Each row was made from one walk, in order. Every step used is in the known rows, and no mark comes twice. Write each row's walk.
Known rows
bati, nuna, segiban, ruti: [ -7 -24  -7 -56  -1  37 -11  18   0  32 -23 -19 -38  11   6  -3  -6  37
 -42  43   5 -27 -12  -1  11  20  -4   7  38  26]
pezem, ligon, segiban, ruti, bati, keba: [ 30 -13  22  18   1 -24  12  26 -78  22 -88  11  -1  18 -25 -22  54  -5
  15  80  36  48   0  67 -66   3 -70   9  -1 -43]
ruti, bati: [ 15 -14 -10 -18 -22   0   1   9 -31   4 -25  -3  15  26 -15 -13  -3  12
 -45  22  18 -16  32  20 -13   0 -24  30 -13   0]
fedozu, segiban, ruti, bati: [ 12   1  18  -4   8  -6  14   4 -22  11 -17  31 -18 -11 -16 -12  28 -26
 -28   9  39 -19 -21  15 -18  23  -9  29   3  -6]
segiban, ruti, bati: [ 13 -13   8 -29 -11  -2   4  18 -32  20 -44  -4 -11 -11 -19   5  27   0
 -14  24  37  -4  -2   5 -26  11 -24  37   2  -4]
fugim, nuna: [-51   8 -18 -27 -11   3   0  -3  28  32 -11  24  12  43  -1 -24 -12  -8
 -39 -29 -25 -41   8   5  24  16 -41  41   4  37]
bati, nuna, pezem, ligon, segiban, ruti: [ -9   0 -21  15 -14  12   0  15 -13  33 -73   8 -33   7  27   4  11  39
  -8  99  -6  38 -51  37 -31  -5 -34 -91  25  17]
pezem, ligon, segiban, ruti, bati: [ 12  10   4  13 -13 -33  19  29 -46  27 -70  18 -11   8 -36  10  43  -4
   8  77  38  54   0  54 -40  -8 -65   6  -3 -33]
nuna, segiban: [-14   4  -4 -54 -26  12  -4  13  18  24 -34  -8 -11  52 -10 -25  -2  10
 -64  10   0 -27  42  22  12  23 -29  22   4  35]
fedozu, segiban, ruti, bati, nuna: [ 14 -25   9  -5  15  24   5   4 -26   9   9  18 -23 -15  -1 -14  -9   7
 -43  31  23 -14 -50  13  -1  18   5   0  23 -19]
keba, bati, ruti: [-19   0 -32  44 -36   6 -22   4 -32 -10 -17 -16  10  87 -11 -25 -62  17
 -73   1 -24 -16  48  15  -1   4 -50   8  -5  46]
fugim, nuna, segiban, ruti, bati: [-34  19  14 -48  20  25  -7  42  23  29 -38 -23 -16  12 -76  -6  42  16
 -32   1  64 -41  32  -5  19  32 -58  55  -2   6]
bati, nuna, pezem, ligon: [-22 -16 -19   3 -16  29   5  22   6   2 -34  -7 -11  45  21  -8 -13  64
 -51  84 -19  -8  -9   2 -13  -1 -36 -87  38  40]
bati, nuna: [ -2 -36 -34 -25 -27  24  -8  -8 -15   3   6   2   3  32  40 -15 -46  21
 -56  26 -39 -19 -21  16   9  -5   2  -9  25  24]
ligon, pezem, fedozu, segiban, ruti: [  8  18  28  15   3 -17  12 -18 -25  64 -26 104 -39   0 -41 -14  37 -25
  27  35  21  26 -22  35   1  18 -20  52 -23  15]
fedozu, segiban, ruti, bati, nuna, pezem: [  9  -8   2   3  16  43  -2   4 -12   6 -22  -4 -36 -34   3 -16  11  32
 -55  54  35 -24 -56  -1 -14  21   3 -62  22   0]
pezem, fedozu, segiban: [-14  10   1  12 -17 -21  -1 -30   6  35   4  77 -15  24  -3 -33 -10  -9
 -25  16 -13 -14  -9  44  35   9   0  11 -12  -2]
nuna, bati, keba: [ 34 -43   2 -16 -48  -6 -20  22 -36  17 -12  35  39  41  48 -46 -14 -11
 -40 -11 -55 -31  24  29 -33  28 -17   8  22  -1]
ligon, segiban, ruti, bati: [ 24  12  -5 -11 -25 -22   2   5 -42  39 -66   8  -4  -5 -15   7  18 -16
  -4  41  24  27 -13  53 -35  -2 -28  24 -18 -24]
keba, bati: [  2 -19 -19  10 -36  -6 -20  13 -34  19 -36  16  -1  69  -6 -28 -40   9
 -41  -5 -12   3  13  30 -20  18 -43  23  -5  49]
pezem, fedozu, segiban, ruti, bati, keba: [ 36 -16  41  22  20 -17  -4  -6 -61  32 -32  46 -28 -19 -41 -48  42  -4
  -7  38  40   1 -11  37  -8  27 -16  24 -11 -51]
fedozu, segiban, ruti: [ -3   2  23 -10  -1  -8  13 -15  -4  38 -21  62 -34   5  14 -28  22 -37
 -27  -7   6 -20 -41  12 -13  41  -5  23  20  24]
ligon, segiban, ruti, bati, keba: [ 45 -11  15   2  -7 -18 -13   7 -85  28 -89   3   1   0 -10 -29  35 -18
  -5  40  17  26  -6  55 -59  13 -29  22 -16 -46]
pezem, fedozu: [ -6  -8 -12 -10 -33 -22  -8 -14  -7  36 -16  37   0  21  -5 -12  -7  12
  -8  33 -14  -3  13  34  27  -4 -22  24 -20  10]
bati, nuna, fugim: [-11 -28 -24 -15 -26  14 -13 -14   3 -10  16 -11  16  25  23  32 -42  13
 -19   8 -41 -13 -11  11  26 -15   4 -14   8  54]
bati, ruti, segiban: [-30   8   0  26 -36  17  20  15 -26 -22 -11 -35  18  66  51  -3 -25  15
 -81 -21 -61 -36  44 -27   8  10 -26  20   1  52]
nuna, segiban, ruti, bati: [  7   6  14 -48  -2  17  -1  36  -5  24 -48 -37 -27   4 -52  -6  38  20
 -38  32  64 -22  37   6 -14  24 -36  34  -3   2]
bati, ruti: [-21   8 -29  11 -22  -5  -3 -11  -5  -6  -8 -11  14  57  17 -16 -38  -4
 -74  11 -36 -34  47   4  16 -15 -18  16   1  35]
pezem, nuna, fugim: [ -1  21 -10 -19 -58 -26   2  -4 -16  -6 -21  19  13   7  22  24 -16 -59
   8 -11 -24 -24  34   9  -6 -13 -14  36   7  74]
bati, nuna, segiban: [-16 -21 -29 -52 -12  40  -7   8   9  17  -5 -24 -14  52   7  -8 -36  37
 -76  32 -19 -32  19  17  24   9  -4  -1  30  21]
ligon, segiban: [  0   7 -23  -9 -43 -30  -4 -21 -23  39 -46  28   9  45  26 -12 -20 -23
 -26  17 -34  16  -1  59 -14  -3 -13   8 -20   0]
fugim, nuna, segiban: [-56  22  -4 -48  -5  19  -8  19  56  33 -22  -1  -6  66 -40 -24   1   4
 -66 -23   3 -51  43   8  38  28 -45  42  10  41]
nuna, pezem, ligon, segiban, ruti, bati: [  8  21   0  17 -13 -15  13  28 -22  18 -99  -1 -11   1 -33  11  53  27
  -1  96  52  39  -5  37 -52  -7 -68 -59 -15  -9]

Write each row's walk
[  9 -31  -1 -14  -1  13 -17  13 -30  -7  -5 -36  -1 -25 -16  62  -7  21
   6  32  20  -2 -25  -6   6 -16  -7   5   8  22] -> segiban, ruti, bati, nuna, fugim
[-19  23 -16  21 -35 -14   8   9   6  27 -79  23  -4  55  10  -1  15  16
 -24  70 -10  28  11  48 -31 -10 -58 -70 -13  18] -> nuna, pezem, ligon, segiban
[ -3   8   0   5 -21 -37  19  10 -22  45 -64  44 -18  26   5  10  31 -22
  16  58   2  51 -13  56 -39  -2 -53   3   8   8] -> pezem, ligon, segiban, ruti
[ -1  -5 -30   2 -60  -5 -24   6   6  -5  19   1  44  52  40  -6 -47  -8
 -81  -5 -60 -50  58   8   6  -4 -14  -5  17  27] -> nuna, bati, ruti
[ -3 -37 -34  18 -30  15 -35   7 -30  -8   2 -11  10  54   6  24 -70  36
 -23   4 -29   5 -10   9  10  -3 -22  -9   3  72] -> keba, bati, nuna, fugim
[  7 -28 -23 -10 -12  17 -17   1 -17 -23  15 -37  27  15 -12  41 -36  28
 -26  26  -4 -10   4   9  13 -25  -3  -3  -3  23] -> ruti, bati, nuna, fugim
[ 29 -35  12  -8 -13   1 -10  10 -64  -1 -41 -10  17  33 -10 -50  10   2
 -48  25   4 -10  34  23 -39  11 -23  24  -9 -24] -> ruti, bati, keba
[ 12  39  11 -57 -34  12  18  27 -36  33 -74  31 -31  17 -40  -9  33 -48
   6  31  30  -3  56  23 -33  25 -46  67  15  53] -> ligon, pezem, nuna, segiban, ruti
[-17  -2 -16  25 -13  28 -13 -21  18  25   0  34 -32   6  16 -35 -24  44
 -50  61 -16 -23 -37  29  41   4  10 -81   2   8] -> bati, nuna, pezem, fedozu, segiban
[ 49 -22   0 -25 -86 -13 -15  19 -66   4 -28  45  35  13  65 -46 -20 -55
 -29  -8 -52 -49  47  34 -50  14 -19  18  43   6] -> pezem, nuna, bati, keba
[ 11 -20 -14 -11  -2  46 -10  20 -29   6 -49 -38 -18 -23   1  -1   7  56
 -37  72  29 -16 -27 -16 -27   4 -16 -62  17   7] -> segiban, ruti, bati, nuna, pezem
[ -3  -3 -12  32  -6  36 -10 -15  -3   9   0  17 -24  -5 -19 -23 -22  59
 -56  70  19 -26 -21  25  33  -9  -1 -78 -12 -33] -> ruti, bati, nuna, pezem, fedozu, segiban
[-11 -32 -34 -14 -20  52 -34  33 -20  14 -19 -29 -16  79 -10 -24 -58  60
 -78  28   0  -8  16  27  10  21 -35 -10  23  38] -> keba, bati, nuna, segiban
[ 10 -21 -10   9  -4  28 -25   9 -29  32 -39 -27 -30 -43 -24  10  11  78
 -11  97  36  -6 -19  -6  12  -5 -20 -65  -5 -10] -> segiban, ruti, bati, nuna, pezem, fedozu
[ 21  20  31  24  17 -15  15 -11 -49  45 -21  75 -33 -11 -81  -5  39 -12
  14  52  62  31  -1  33  -2  19 -34  53 -38 -16] -> ligon, pezem, fedozu, segiban, ruti, bati
[  6  14  30  25   1   1  -8   0  -7  34 -46  30 -41 -32 -41 -23  42  26
 -20  61  59  -4 -19  12   1  18 -25 -36 -21 -10] -> nuna, pezem, fedozu, segiban, ruti, bati
[-21   1  -5  66 -41  14  -1  32 -60 -23 -24 -39  15  99  24 -16 -47  33
 -82 -26 -43 -19  44 -18  -8  25 -53  17   2  73] -> keba, bati, ruti, segiban
[  0 -30 -39  25 -35  47 -34  21 -27   5 -36 -18 -12  61  18 -30 -58  67
 -70  43 -20 -11 -17   5 -21  12 -24 -75  12  57] -> keba, bati, nuna, pezem
[ 12  39  -2 -11 -55 -17  14  -4 -37  -4 -35  46  21  27 -17  28  -7 -62
  25  -2 -20   5  46  23 -23 -10 -34  61 -16  84] -> ligon, pezem, nuna, fugim
[  8  10  -6 -13 -28 -32   3  -6 -32  51 -59  34 -17   0  21  -3   9 -30
   0  25 -14  20 -29  44 -31   2 -20  23   1   8] -> ligon, segiban, ruti
[ 24 -23  40 -45  14  20 -10  39 -51  23 -71 -35 -20  16 -47 -44  44  17
 -35  41  51 -16  44  19 -38  41 -39  33   1 -18] -> nuna, segiban, ruti, bati, keba
[ 20  33  -9 -19 -57 -12  26   3 -56  16 -43  62   1  31  -4 -19  -2 -59
  -6  18 -18   5  40  34 -34   1 -37  54  -5  46] -> ligon, pezem, nuna
[ -1 -24 -28 -42  -3  48 -13  26  -9  -3  -8 -51  -5  40 -24  -9 -31  56
 -77  47  22 -30  35  19  18   3 -15   1  13 -17] -> ruti, bati, nuna, segiban
[ -3 -36 -16 -19  -4  47 -36  43 -28  27 -36 -27 -42  47 -14 -14 -27  46
 -44  36  18   2 -13  12  -6  35 -38   4  29  46] -> keba, bati, nuna, segiban, ruti
[ -1  22  -9  19 -95  11  10  41 -51 -31   5  -9  47  46  86   1 -46 -36
 -70 -33 -83 -65  71 -22 -15   7 -24  15  43  51] -> pezem, nuna, bati, ruti, segiban
[ 12 -20   1  11   7   7  -6 -11 -35  31  12  30 -34 -31 -20 -11  -1  27
 -11  58  33   3 -47  30  31   2   0   0   9 -45] -> pezem, fedozu, segiban, ruti, bati, nuna
[-11  -3   2  20   0  18 -15 -18   3  42 -21  36 -52 -31  20 -20   1  39
 -21  63   4 -17 -62   8  22  13   6 -67  13   8] -> bati, nuna, pezem, fedozu, segiban, ruti
[ 19 -36 -17 -27  -2  26  -8  10 -45   8 -12 -27  -8 -19   4   2  -6  28
 -22  49  18  -3 -26   3 -16   0 -11   8  29  -9] -> segiban, ruti, bati, nuna
[-48  24  -9   6 -19  13 -23  -3  45  48 -42  24  -7  21 -28 -26   7  42
 -28  21  -5 -37  15   2  46  -2 -53 -23 -21  37] -> fugim, nuna, pezem, fedozu
[  8  -1 -32  24 -20  23   2  17 -18  -2 -54 -18   1  34  -8   1  -8  63
 -46 113   6  31  -6  51 -18 -25 -47 -94  -2 -23] -> ruti, bati, nuna, pezem, ligon, segiban
